Each row was made from one walk, in order. Every step used is in the known rows, and no mark comes twice. Write each row's walk.
Known rows:
gudiga, gati, kefil, fose: 22; -7; 2; -1; 0; -2; 13; 7; -8; -4; -7; 4; 2; 2; 8; -13; 13; -3; 9; -1; 4; -7; 12
gudiga, fose, zolim, gati, kefil: 21; -5; 5; -4; -4; 6; -3; 6; -3; 5; -10; -4; -7; -5; 20; -10; 16; 9; 5; -3; 5; -8; -1
depemug, sodavok, fose, kefil, gati, zolim: -18; -1; -11; 3; 6; 4; -1; 7; 4; -2; 13; 4; 5; 0; 2; 5; 5; 2; -10; -3; -5; 6; 10
depemug, sodavok, fose, gudiga: -27; 17; -1; 7; -6; -7; -1; 9; 0; 2; 24; 4; -1; -6; -8; 9; -1; -4; -19; 10; -1; 7; 2
depemug, sodavok, fose, gudiga, gati, zolim: -6; 19; -5; 0; -11; -10; 3; 3; 3; -2; 35; 2; -1; -8; -8; -5; 8; 0; -19; 8; 2; 6; 14
fose, gudiga, gati, zolim: 18; 10; 2; -4; -12; -9; 3; -13; 13; -4; 21; -1; 0; -5; -12; -7; 11; 1; 6; 6; 0; 0; 13
depemug, sodavok, fose, zolim: -8; 9; -6; 7; -4; -4; 10; 7; -3; 6; 1; 2; -1; -4; -2; 6; -8; 1; -15; 4; 0; 4; -3
depemug, sodavok, fose, kefil, gati: -15; 4; -5; 8; 8; 6; 1; 4; -1; -1; 11; 6; 2; 2; 4; 6; -5; 0; -11; -5; -3; 6; 4
kefil, fose: 7; -3; 2; 3; 1; -5; 9; 15; 1; -4; -3; 2; 6; 4; -10; 4; -2; -7; 12; 6; -6; -3; 0
sodavok, depemug: -11; 2; -6; 3; 11; -11; -4; -21; -10; -2; -18; 1; 1; 1; -14; 5; -5; -9; 4; 3; 4; 5; -5
gudiga, fose: 0; 6; -6; -1; 0; -10; -8; -9; -3; -3; 0; -2; -2; -4; -1; 3; -6; -5; 8; 2; 1; 2; -6
zolim, gati, gudiga, fose, sodavok: -10; -4; 6; -10; -8; 10; -13; 4; 1; 3; -4; -7; -6; 0; 12; -5; -12; 5; -1; -4; 2; 1; -15
depemug, sodavok, fose: -32; 6; -6; 5; 3; -8; 4; 9; -12; 1; 5; 5; 0; -8; -4; 4; -5; -5; -15; 8; 4; 9; -1
zolim, gati, gudiga: -10; -5; 11; -5; -3; 11; 3; 2; 1; 4; -16; 1; -5; -4; -2; -9; 0; 5; 7; 4; 6; -3; -2
depemug, sodavok, fose, zolim, gati, kefil: -12; -6; 3; 2; -2; 6; 10; 23; -12; 10; -5; 3; -5; -9; 17; -9; 16; 9; -17; 4; 9; -1; 5
gudiga, fose, sodavok: -8; -2; -5; -3; -3; -8; -12; -3; -3; 0; 3; -7; -1; 0; 5; 6; -16; -4; 2; -1; -2; 5; -15
kefil, fose, zolim, gati: 35; -6; 10; 1; -5; 5; 17; 30; 7; 2; 0; -2; 2; 4; -3; -3; 3; 5; 12; 2; -6; -9; -2
kefil, gati, gudiga: -5; 0; 9; -1; 1; 14; -8; -17; 15; 1; -16; 3; 2; 3; -9; 4; -10; 1; 7; 7; -1; -3; -1
zolim, gati, kefil, fose: 4; -18; 12; -2; 4; 4; 9; 31; -8; 0; -11; 3; 1; -1; 9; -10; 21; 1; 12; 5; 3; -8; 8
fose, zolim, gati, kefil: 11; -14; 10; -2; -2; 7; 9; 9; -1; 7; -20; -1; -5; -5; 13; -10; 17; 10; 8; 2; 6; -7; 4
gudiga, fose, kefil, gati: 17; 3; -5; 2; 5; 6; -11; -13; 7; -5; 8; -1; 0; 6; 8; 5; -4; 0; 11; -12; -7; -2; -1
gudiga, gati, kefil: 7; -6; 2; -3; 0; -5; 9; -15; -10; -1; -14; 3; -4; -5; 10; -16; 12; 0; 9; 0; 12; -2; 11
sodavok, fose, gudiga, gati: 13; 22; 7; 3; -7; -8; 8; -10; 2; -2; 33; 3; -3; -7; -14; 0; 1; -1; -14; 3; 2; 1; 8
zolim, gati, gudiga, fose, sodavok, depemug: -14; 0; -2; -8; 1; 6; -23; -7; -8; 3; -10; -8; -6; 5; 5; -2; -15; -1; -8; -7; 4; 3; -20

Which walk is each row?
-5; 0; 4; -6; -4; 13; -25; -14; 14; 0; -3; -5; 1; 7; 5; 7; -22; 2; -1; 0; -5; 0; -14  kefil, gati, gudiga, fose, sodavok
5; -9; -4; -1; 6; 4; 1; -9; 15; -4; -1; 1; 6; 3; -3; 3; 7; 3; 15; -5; -6; -1; 10  fose, kefil, gati, zolim
-1; -2; 2; 1; 3; 20; -1; -21; 17; 0; -14; 2; 0; 8; 0; 2; -8; 5; 10; -9; -5; -4; 2  fose, kefil, gati, gudiga
-3; 3; 3; 3; -4; 2; 11; 25; -7; 7; 7; 1; -4; -8; 3; -4; 1; 7; -15; 3; 3; 3; -2  depemug, sodavok, fose, zolim, gati
9; 18; 2; -1; -8; -11; 6; -8; 8; -3; 34; 1; 0; -9; -16; -1; 10; 1; -12; 6; 0; 1; 14  sodavok, fose, gudiga, gati, zolim
32; 11; 2; -2; -13; -6; 8; 8; 16; -7; 27; 0; 5; 3; -14; -4; 11; -2; 8; 4; -8; -6; 14  kefil, fose, gudiga, gati, zolim
15; 0; -9; -2; 3; 4; -13; -14; 13; -6; 9; -3; 3; 4; 5; 4; 5; 2; 11; -9; -8; -1; 6  gudiga, fose, kefil, gati, zolim
-15; -16; -4; 1; 10; -4; -6; 6; -12; -1; -21; -1; 5; 10; 3; 8; 0; -8; -2; -1; 0; 1; -7  gati, kefil, fose, sodavok, depemug
-12; 2; -12; -1; 6; -12; -21; -16; -11; -2; -5; -7; 0; 5; -1; 10; -18; -9; -4; -5; 0; 8; -19  gudiga, fose, sodavok, depemug
14; -2; -3; -6; -3; -12; 8; -12; 1; -4; 0; 0; 1; -6; -6; -12; 6; 0; 12; 3; 5; 1; 11  gudiga, gati, zolim
9; -11; -4; -1; 7; -4; 0; -1; -15; -3; -12; -1; 3; 11; 8; -6; 0; -6; -1; -8; 4; -1; -1  gudiga, gati, kefil, fose, sodavok, depemug
6; 3; -13; 1; 1; -3; -2; -13; 0; -3; 1; -3; -4; 1; 8; 1; -3; -2; 10; -15; -3; 0; -3  gudiga, fose, kefil
-11; 3; -7; 6; 8; -4; 15; -6; -5; 0; 5; 3; -2; -4; -4; 7; -2; 0; -7; -9; 0; 2; 2  sodavok, fose, kefil
-10; 6; 3; 0; -8; 14; 9; 13; 2; 10; -4; 1; -6; -4; 4; -6; -4; 10; -19; 2; 4; -1; -4  depemug, sodavok, fose, zolim, gati, gudiga
6; -5; 2; 4; 8; 7; 3; -12; 9; -3; -2; 3; 3; 6; 1; 4; -2; 1; 14; -8; -5; -1; 3  fose, kefil, gati
-5; -7; -5; 2; 7; -7; -3; 7; -7; -3; -8; -2; 7; 12; -10; 12; -15; -10; 1; -1; -6; 4; -13  kefil, fose, sodavok, depemug
-21; -6; -5; 1; 8; -11; -8; -14; -10; 0; -16; -4; 2; 4; -8; 10; -16; -8; 0; 0; 2; 9; -14  fose, sodavok, depemug
11; 8; 7; 5; -7; -2; 5; 14; 14; -4; 17; 1; 5; 4; -15; 10; 1; -5; 7; 8; -11; -5; 3  kefil, fose, gudiga
5; -6; 10; 1; 2; 5; 13; 12; -7; 8; -6; 2; -5; -10; 8; -5; 17; 10; -11; 3; 6; -6; 5  sodavok, fose, zolim, gati, kefil
5; 7; 3; -3; -1; 13; -21; -19; 14; -1; -6; -1; 0; 4; -1; 4; -11; 1; 3; 3; -3; -4; -5  kefil, gati, gudiga, fose
-9; -20; 4; -2; 9; 2; -4; 24; -16; 1; -15; -2; 3; 7; 9; -3; 9; -3; 1; -2; 3; -1; -5  zolim, gati, kefil, fose, sodavok, depemug
